Each row comes from the steps of one walk. Every step used is in the known rows, and no mark comes twice. Write the walk behind each row, first mark first.
Known rows
nuti, masobit: [ 1.91 -0.27  0.04  2.42  0.71  2.25 -1.81 -0.17  1.58 -2.85  0.98 -1.08
  2.91  2.36 -0.60  1.83  1.25 -2.49  1.81  1.04]
masobit, nuti: [ 2.53  3.54 -0.48 -0.11  2.68 -3.06 -2.38  0.95  3.64  0.70  2.55  0.86
 -4.16 -0.34  1.43  3.75 -0.84  0.43 -1.63 -0.97]
zunul, geseg, mugum, tidimag, masobit, nuti: [ 5.25  0.65  4.37 -2.52 -1.97 -3.14 -2.69  0.37  3.17 -0.42  4.46  0.11
 -2.08 -2.10 -1.35  1.09  1.29  1.86 -4.80 -6.63]
nuti, mugum, zunul, geseg, tidimag: [-0.58 -3.30  1.81 -3.38 -1.61 -0.02  1.22 -4.22  1.07  4.80  2.29  0.86
 -2.72 -2.69  2.51 -1.65  2.92  3.44 -2.55 -2.35]
mugum, zunul, geseg, tidimag: [-1.80 -3.07  2.14 -3.44 -0.23 -0.43  0.57 -5.07 -1.77  3.45  2.20  0.23
 -2.43 -3.25  1.30 -0.38  2.46  2.74 -3.21 -3.13]
tidimag, geseg, mugum: [ 3.73 -6.98  1.76 -0.39 -3.70  1.99  0.10 -1.05  3.80  1.21 -3.65 -1.26
 -1.85 -0.27 -0.60 -1.25  2.29  0.93 -2.28 -1.20]
geseg, zunul, mugum, tidimag, masobit, nuti: [-0.12  2.91  3.96 -0.23 -1.06 -3.60 -2.74  2.15  4.43 -2.09  3.09 -1.34
 -1.18 -2.03  1.15  1.62  3.54 -0.97 -3.41 -2.65]
tidimag, masobit: [ 4.09  0.45  3.27  0.32 -2.49 -1.06  1.92  0.84 -1.21 -2.21  1.12 -2.90
  3.90 -1.19 -1.32 -0.86  0.47 -1.70 -1.21 -2.15]
geseg, tidimag, masobit, nuti, mugum, zunul: [ 2.75  3.11  3.34  0.98 -0.60 -3.39  1.17  2.12  5.52  2.75  2.04 -1.51
 -0.68 -1.23  3.58 -0.70  3.30 -0.26 -2.25  0.78]
tidimag, masobit, nuti: [ 5.67  3.92  2.14  0.15  0.59 -4.05 -0.88  1.61  2.64 -1.13  3.34 -1.45
 -0.86 -1.47  0.40  3.01 -0.45 -0.99 -2.49 -2.88]
nuti, tidimag, geseg, zunul: [-4.30 -3.52  0.16  1.50 -0.22 -0.24  2.59 -4.38  2.00 -0.90 -4.10 -2.58
 -2.39 -0.13  3.44  1.31  3.05 -4.17 -1.86 -0.34]
zunul, mugum, tidimag, masobit: [ 0.78 -0.18  4.27 -1.37 -4.60 -0.81 -1.04  2.57  0.80 -2.62  1.83  0.24
  2.36 -2.33 -2.20 -3.07  3.59 -0.82 -1.94 -4.87]
nuti, mugum, tidimag, geseg, zunul: [-6.17 -3.87  0.51  0.82 -2.19  0.66 -0.36 -1.19  3.38 -0.43 -3.83 -0.91
 -0.79  1.31  3.30 -0.57  4.11 -2.75 -0.92  0.26]
zunul, geseg, tidimag, masobit, nuti, mugum: [ 7.15  0.14  1.18 -2.51 -2.54 -1.91  0.51 -0.51  6.45  3.31  4.91  0.68
 -3.21 -1.63  3.01 -0.37  1.02  2.84 -2.45 -3.70]
zunul, mugum, tidimag, geseg: [-2.17 -3.89  0.14 -1.53 -2.57  0.59 -2.36  1.00  4.03 -1.02 -3.30  4.65
 -4.22 -1.02 -1.02 -0.33  2.84 -1.60 -1.28 -5.94]
geseg, zunul, mugum, tidimag: [-8.28 -1.45  2.52 -0.97 -2.56  0.34 -2.91  1.12  2.78 -1.24 -0.33  0.89
 -0.66 -1.04  0.76 -2.25  5.87  0.25 -1.44 -0.49]
zunul, mugum, tidimag: [-4.13 -0.78  1.19 -2.19 -2.49  0.26 -3.57  2.14  2.60 -0.56  0.84  3.88
 -2.12 -1.26 -1.19 -2.72  4.04  1.18 -1.15 -3.27]
tidimag, masobit, nuti, mugum, zunul, geseg: [ 2.90  1.18  6.99 -0.39 -1.61 -2.77  3.17  1.63  6.63 -0.11  0.24  0.30
 -0.93 -2.19  0.44  2.49  0.93  1.47 -2.53 -3.84]
tidimag, masobit, nuti, geseg: [ 7.07  3.64  0.38 -1.17  1.46 -1.99  0.88 -0.98  3.97 -0.02  4.71  0.20
 -3.13  0.22  1.85  0.86 -0.51  0.05 -0.88 -1.69]
mugum, tidimag: [-3.07  0.28 -0.83 -1.94 -0.76 -0.38 -3.62  0.23 -1.72 -0.14  1.93  3.05
 -0.63  0.51 -1.23 -2.45  1.44  0.03 -1.06 -3.31]
zunul, geseg, mugum, tidimag, masobit: [ 3.48 -3.34  5.77 -2.75 -5.75 -0.12 -0.42 -0.50 -0.83 -1.35  2.30 -1.12
  2.79 -1.94 -3.37 -3.40  2.70  1.41 -3.82 -6.38]

Write each row's walk
[-0.68 -4.77  2.97 -3.81 -3.70  1.22 -2.91 -1.64  0.65  1.11  1.58  2.08
 -1.69 -0.80 -2.44 -3.27  2.94  4.16 -3.34 -5.22]  zunul, geseg, mugum, tidimag
[-6.36 -2.24  4.15  1.24 -2.49  0.95  0.77  1.32  5.84 -1.42 -2.81 -2.64
 -0.22 -1.89  2.31  0.19  5.69  0.24 -0.48  3.62]  geseg, zunul, mugum
[-7.40 -3.59  0.84  0.76 -1.09  0.23 -0.93 -2.13  0.50 -1.79 -3.97 -1.58
 -0.47  0.66  2.18  0.71  3.56 -3.51 -1.48 -0.41]  mugum, tidimag, geseg, zunul
[-5.66  0.59  1.54 -1.65 -0.66 -0.58 -3.40  0.46  5.68 -0.36  1.96  1.93
 -4.10 -0.47  2.27 -1.08  5.54  0.81 -1.60 -0.61]  masobit, nuti, geseg, zunul, mugum, tidimag
[-3.44 -2.29  2.31  0.78 -1.25 -0.95  0.88 -0.51  9.18 -0.77 -3.16 -0.55
 -5.88 -2.42  3.49  2.59  5.20 -1.70 -2.29 -0.72]  masobit, nuti, tidimag, geseg, zunul, mugum
[ 4.30  2.34 -1.13  0.03 -0.44 -1.62 -0.72  2.58  8.45  3.00  2.38  1.77
 -3.94  0.83  3.36  0.38  0.09  1.73 -0.04  0.52]  masobit, nuti, mugum
[-1.38 -3.12 -1.57 -1.35 -0.90  0.13 -2.33 -0.55  0.41 -0.78 -2.57  4.00
 -3.07  0.38 -0.98  0.03  0.80 -2.52 -1.27 -5.95]  mugum, tidimag, geseg
[ 3.07  0.33  2.26 -1.09 -4.49 -0.86 -0.26  2.02  0.90 -0.90  2.78  0.19
  3.10 -0.15 -0.76 -4.40  2.15 -0.72 -1.29 -4.06]  nuti, mugum, tidimag, masobit
[ 0.32 -3.28  5.23  1.97 -1.81 -0.25  1.64  1.41  4.09  0.60 -5.15 -2.34
 -0.05 -0.54 -0.21 -0.47  3.78 -0.87 -2.57  0.96]  tidimag, geseg, mugum, zunul
[ 1.49 -1.53 -2.31 -1.35 -1.17 -0.95 -2.89  1.04  5.88  1.18 -1.05  5.17
 -5.53  0.93  1.14  0.35  0.87 -1.39 -1.32 -5.65]  masobit, nuti, mugum, tidimag, geseg
[ 7.02  2.64  1.04  0.26 -2.08 -2.33  0.52  2.94  7.70  1.37  3.03 -0.08
 -1.30  0.11  2.60 -0.12  0.40  0.69 -0.82 -0.97]  tidimag, masobit, nuti, mugum
[ 3.15  3.37  3.01 -1.27 -0.99 -3.72 -3.24  3.04  4.38 -1.55  3.98  1.01
 -2.24 -2.28 -0.33  1.23  2.12 -0.17 -3.22 -4.92]  zunul, mugum, tidimag, masobit, nuti
[ 5.55  2.26  0.39 -1.70  0.41 -3.64 -1.88 -1.44  0.60  1.46  5.70 -1.67
 -2.14 -2.54  1.90  1.30  0.77  0.15 -3.57 -3.31]  geseg, tidimag, masobit, nuti
[ 5.55  0.65  1.66 -0.34 -2.23 -2.05  3.45 -1.78 -0.85 -1.35  2.57 -1.79
  1.05 -1.88 -0.70 -1.99  0.82 -2.58 -2.34 -4.92]  nuti, tidimag, masobit
[-0.50 -1.20  5.82  1.91 -1.45 -0.44  1.23  1.79  2.96  1.03 -2.52 -3.35
  1.69 -0.52 -0.10 -1.74  4.01  0.73 -2.30  3.09]  geseg, mugum, zunul
[-4.80 -2.04  0.28  0.78 -0.83 -1.02 -1.61 -0.79  5.21 -0.20 -2.49 -0.54
 -2.93  1.10  4.02  1.36  3.67 -2.49 -1.72 -0.28]  masobit, nuti, mugum, tidimag, geseg, zunul
[-0.52 -0.88  5.56 -0.53 -1.60 -0.62  3.48  0.85  5.32  0.76 -1.55  1.39
 -1.02 -1.22  0.31  1.10  1.13  2.22 -1.16 -2.10]  nuti, mugum, zunul, geseg
[ 6.86  1.34 -0.38 -1.22 -2.17 -2.11 -0.25  0.55  6.09  3.59  4.92 -0.21
 -2.40 -0.80  3.76 -1.42  1.38  1.53 -1.72 -1.29]  geseg, tidimag, masobit, nuti, mugum
[-5.70 -4.29  3.63  1.28 -2.87  1.18  1.09  0.74  6.97 -1.67 -5.42 -1.68
 -1.87 -1.94  2.26  1.40  5.37 -1.38 -0.61  1.47]  tidimag, geseg, zunul, mugum
[-0.07 -4.41 -0.24 -4.90 -1.13  0.75 -0.36 -6.46 -2.53  3.88  3.56  1.11
 -3.34 -3.12  1.12 -0.77  1.28  3.83 -2.68 -4.34]  zunul, geseg, tidimag
[-2.43  1.95  1.96 -0.01  0.77 -1.66 -0.24 -2.27  2.53 -1.14  2.79 -3.03
 -0.75  0.90  3.86  0.22  3.46 -1.35 -1.74  1.27]  mugum, tidimag, masobit, nuti, geseg, zunul
[-1.46  0.19  4.83  0.52 -1.70 -0.45  1.60  0.66  8.41 -1.52  0.30 -2.82
 -1.79 -1.82  3.40  0.64  5.40  0.14 -1.19  2.30]  tidimag, masobit, nuti, geseg, zunul, mugum
